Each row was made from one small tree. The marks that hang from a mark follow it in brackets, in the order of their numbers. Every link used is in the known rows. Write each row's tree.
In the rows, 128 means zero.
Known rows:
j422[j600[j643 j670[j39[j575 j802]]]]: [161  98 148  97  95 141 101 131 107 115  98 146 106 160 161 106 182 116
 123 158 118 175 144 143 144  98]
j575[j39]: [116 129 161 144 167 126 145  98 124 118 147 158  68 118 146 107 152 183
 104 112 128  94 138 132 145 143]
j422[j600]: [ 97 123 187  92 125 147 157 122 116 159 124 195 138 129 157 116 141  99
 137 169 138 115 146 187 143  99]
j670[j39[j802] j600]: [130 117 159 151 164 124  75 153 148 130 156 164 132 165 100 118 147 150
 120  88 161 111 146 128 136 168]
j600[j422 j575[j39[j446]] j643 j670]: [159 129 148 118 121 154 138  68 123 105  59 131  77 106 133 129 114 159
  33 123  91 146 141 113  99 109]
j575[j39[j171 j802] j600[j670]]: [129 151 117 131 112  94 126 179  77  81 139 105 137 114 170  85 142 162
  99 156  83 139  90 150 147 188]
j422[j600[j575 j643 j670]]: [139 114 153  64  72 150 136 111  97 153  85 168  93 139 146 102 178  97
  96 160 108 153 156 174 124  82]
j422[j600[j670[j39[j171]]]]: [111 131 153  86  76 136  91 130  98 139 144 169 131 122 169 100 145 116
 183 164 104 143 135 154 160  79]
j643[j600[j575 j670[j39[j171 j802]]]]: [103 143  86 136  99 122 117 137  87 139 124 107 123 125 126 130 144 113
 133 116 106 130 136 124 114 138]
j643[j600]: [104 135 142 149 135 133 173 120  90 173 108 160 146 129 126 172 140  91
 115 104 148  82 137 149 132 115]
j422[j600[j643 j670]]: [156 108 177  76  71 156 132 121  80 156  82 181 100 147 173 119 173  94
 111 161 111 140 147 169 149  76]
j446[j39[j575 j670]]: [108 142 109 156 119 139 143  97 132 117 136  45  50 116 119 110 141 116
 174 129 148 131 138  98 136 134]
j600[j422 j575]: [ 47 151 143 119 116 132 179  69 153 154 107 158 145  77 128 135  84 106
 131 128 130 125 151 172  84 121]
j39[j171 j446 j575 j670]: [108 135  78 151 138 152 101 161 141 131 141  58 100 125 116 114 102  75
 221 144 123 159 112  73 134  98]
j802[j39[j446 j575[j600]]]: [168 102 115 141 164 134 163  96 173 135 161 151 155 167 107 170 120 139
  97 136 137 100 133 109 126  92]
j39[j446 j575[j600] j802]: [121 118 116 190 183 153 166 158 149  97 113 101 163 170 120 130 113  75
  66 172 133 141 127 121 108 144]
j802[j39[j171 j575 j670]]: [135 116  74 101 107  96 126 129 154 152 180  91  98 140 131 138 125 147
 233 125 125 138 114 110 132 119]
j575[j39[j171 j670 j802] j600]: [119 148 119 126 144  84 123 193  90  82 152  92 151  99 154  88 138 173
 114 136 122 127  85 142 140 214]
j802[j39[j575 j670]]: [135  94  87 109 108 111 147 100 165 147 175 119  99 161 127 156 131 140
 166 103 133 118 135 115 134 109]
j600[j670[j39]]: [112 114 116 144  62 149  89  83 105 142 155 156  83 139 170 110 156 117
 150  88 101 120 151 116 166  80]
j446[j39[j575[j600] j670 j802]]: [113 143 107 164 125 121 158 138 118  88 130  28  99 124 127 105 136 113
 126 150 148 138 122 116 125 186]
j422[j600[j575]]: [ 80 130 163  77 123 140 160 114 127 155 126 184 129 118 130 101 143 103
 120 169 133 128 158 190 114 104]
j422[j600[j575[j39[j446]] j643]]: [166 113 193  85 186 156 137 110 128 125  93 172  89 132 119 101 175 165
  54 166 141 131 154 146 111 113]
j802[j39]: [148 100 150 112 130 131 161  71 148 181 167 180  93 157 156 152 137 165
 143 111 135  80 149 138 134 107]
j422[j600[j575 j670]]: [ 82 131 139  70  67 147 148 118 105 149 119 174 114 127 146  98 138  85
 110 173  94 136 155 183 129  86]
j802[j39[j575 j670[j600[j422 j643]]]]: [169 100 111  96 115 100 135 120 172 143 135 133 140 157  84 185 114 147
 138  91 152 129 126 123 121 123]
j802[j39[j171 j446 j670[j600]]]: [178 114 138 100 150 141 103 150 149 171 168 138 113 159 111 154  95 158
 163 115 133  89 122  87 141 121]
j575[j600[j422 j643 j670]]: [142 133 142 121  51 123 154 105  86 137  72 163 197  98 156 159 135  85
  83 111 120 128 118 172 135  98]

Which tree is each row?
[130 149 137  96  94 111  94 175 112 164  99 113 144  96 112 139 110 107
 210 100 149 141 102 134 128 143] | j39[j171 j670[j600[j422 j643]]]
[167 118 122  90 151 138 106 144 158 169 168 129 105 154  95 145  97 160
 152 117 130  95 129  90 124 126] | j802[j39[j171 j446 j670[j600[j575]]]]
[126 136  90 152 167 145  92 234 150 110 126  43 118 168  89 112  85  76
 169 161 127 168 104  83 115 171] | j39[j171 j446 j575 j670[j600] j802]
[ 97 155 125 141  87 117 123 114  89 144 101 141 190  91 142 176  94 109
 165 106 114 115 117 129 138 103] | j643[j600[j422 j670[j39[j171]]]]
[135 136  82 108  82  81 150 120 148 131 155 117 183 119 134 161 100 136
 202 151 105 144 101 143 124 110] | j802[j39[j171 j575[j600[j422 j670]]]]
[123 135 163 163 186 179 136 161 117 152 113 102  82 151 180  97  99 111
 165 183 115 128 127 107 109 157] | j39[j171 j446 j802]
[105 143 123 112 114 117 101 222 106 148 135  87 111 142 135  97 111 101
 193 131 128 141 107 138 126 204] | j39[j171 j670[j600] j802]
[114 153  69 117  81  80 120 167 120 115 107  62 195  75 113 140 128  82
 224 126 142 189  84 139 124 126] | j39[j171 j575[j600[j422 j643]] j670]
[101 159 116 142 143  84  65 150 180 110 147 127 200  97  58 143 101 138
 230 107 154 158 112 122 123 132] | j670[j39[j171 j575] j600[j422]]
[152 131 138 154 136 142 129 123  98  85 135 158 143 126 137 123 131 149
  11 126  97  91 118 113 165 117] | j575[j39[j446] j600[j670]]
[130 117 120 169 150 103 109 116 151  92 122 116 178 127 127 130 156 140
 134 111 159 164 130 127 114 148] | j670[j39[j575[j600[j422 j643]] j802]]
[ 69 151 121 114  83 121 155  76 128 102 110 141 107  85 138 117  84 146
  82 127  77 134 136 153 110 123] | j600[j422 j575[j39] j670]
[115 150 135 116 169 106 117 173 142 124 141 132 102 133  72  97 136 158
 107 129 129 124 132 150 103 195] | j670[j600[j575[j39[j171 j802]]]]
[112 118 147 139 162 124 135 140 114  98 144 113  59 138 168  92 137 176
  86 115 121 110 125 124 139 195] | j575[j39[j670 j802]]
[190 120 123 139  88 136  80 122  87 134 117 142 156 123 147 124 181 119
 118 102 124 131 123 112 159  91] | j575[j600[j643 j670[j39[j171 j446]]]]
[117 105 153 160 161 192 139 147 119 142 117 112  78 171 175 113  96  91
  81 130 127 107 141  95 128 152] | j39[j446 j670 j802]
[113 127  85 130  82  96 146 136 133 111  99 100 198  99 108 157 133  72
 134 100 155 159 110 144 127 114] | j39[j575[j600[j422 j643]] j670]
[188  91 142  85 116 121 122 120 141 174 150 163  99 171 115 163 148 161
 123  75 151  89 139 121 141 129] | j802[j39[j670[j600[j643]]]]
[ 84 151 128 128  47 122 164 109  95 131 110 169 221  91 157 156  95  74
  98 122 107 112 116 182 143 100] | j575[j600[j422 j670]]
[149 147 155 158 211 122 133 176 105  82 134 117 152 120 150  96 123 180
  75 169 122 111  98 121 129 192] | j575[j39[j171 j446 j802] j600]
[118 137 166 151 186 126 151 149 123  65 111 129 196 105 145 137  68 167
  11 137 131  98 103 124 127 189] | j575[j39[j446 j670 j802] j600[j422]]
[110 117 102 174 147 108 106 130 152  94 162 116 161 141 124 112 161 132
 143 113 153 148 133 128 129 147] | j670[j39[j575[j600] j802]]
[ 77 166 122 118 148  96 163 131 110 125 103 117 168  67  98 163  88 145
 122 115 134 110 116 143  98 158] | j643[j600[j422 j575[j39[j171 j670]]]]
[123 133  92 139  67 108 155 113 124 109  85 120 188 112 120 155 138  69
 119 125 123 165 115 156 126  91] | j39[j575[j600[j422 j643 j670]]]
[172 121 174 138 189 149  68  97 178 133  99 176 154 124  47 151 124 162
  76  77 175 119 158  97 102 118] | j670[j39[j446] j600[j422 j575 j643]]
[111 143 131 135 187 141 130 109 140 124 146 120  60 106 112  83 134 170
 117 143 117 122 141 108 104 140] | j600[j575[j39[j171 j446]]]
[166 102 100 115  65 144  78  68 110 146 115 136  44 135 136  98 206 134
 115  75 113 156 166 108 125  90] | j600[j575 j643 j670[j39]]
[140 120 107 153 134 144 139 131 144 106  90 101 194 117  96 166 105  70
  88 115 152 145 113 102 126  91] | j39[j446 j575[j600[j422 j643]] j670]
[165 114 112 134 171 138 138 111 175 153 162 115  97 157 125 149 108 153
 195 157 123 125 127  88 117  97] | j802[j39[j171 j446 j575]]
[158 136 175 132 155  93 158 104 113  95  89 167 189  81 130 146 145 186
  50 108 151 112 109 161 127 155] | j575[j39 j600[j422 j643]]
[112 110  96 163 141 171 126 128 154 126 134  93  99 151 111 134 111  67
 129 119 133 132 136  81 136  86] | j39[j446 j575 j670]
[147 101  91 101 114 102 127 130 172 146 173 133 121 170  81 162 122 137
 147  92 141 112 130 119 136 123] | j802[j39[j575 j670[j600]]]
[133 121 155 173 193 161  78 129 135 134 151 117  94 144 167  93 132 158
 182 137 136 128 139  80 127 143] | j670[j39[j171 j446 j802]]
[113 127 127 129 146 117  68 118 166 143 173 172 132 133  54 114 157 150
 123  69 163 110 161 128 125 131] | j670[j39 j600[j575]]
[156 112 111 137 124 133 163  91 170 124 142 149 179 153 119 184  82 129
  93 142 111 109 129 114 127  81] | j802[j39[j446 j575[j600[j422 j670]]]]
[142 138 168 152 206 148 118 124 123 118 143 129  68 116 145  99 126 187
 135 147 119 103 121  93 138 137] | j575[j39[j171 j446]]
[122 168  99 163 113 117 149 151 105  90 122  17  95 115 144  88 138 116
 184 192 115 164 109 125 121 175] | j446[j39[j171 j575[j600[j670]] j802]]
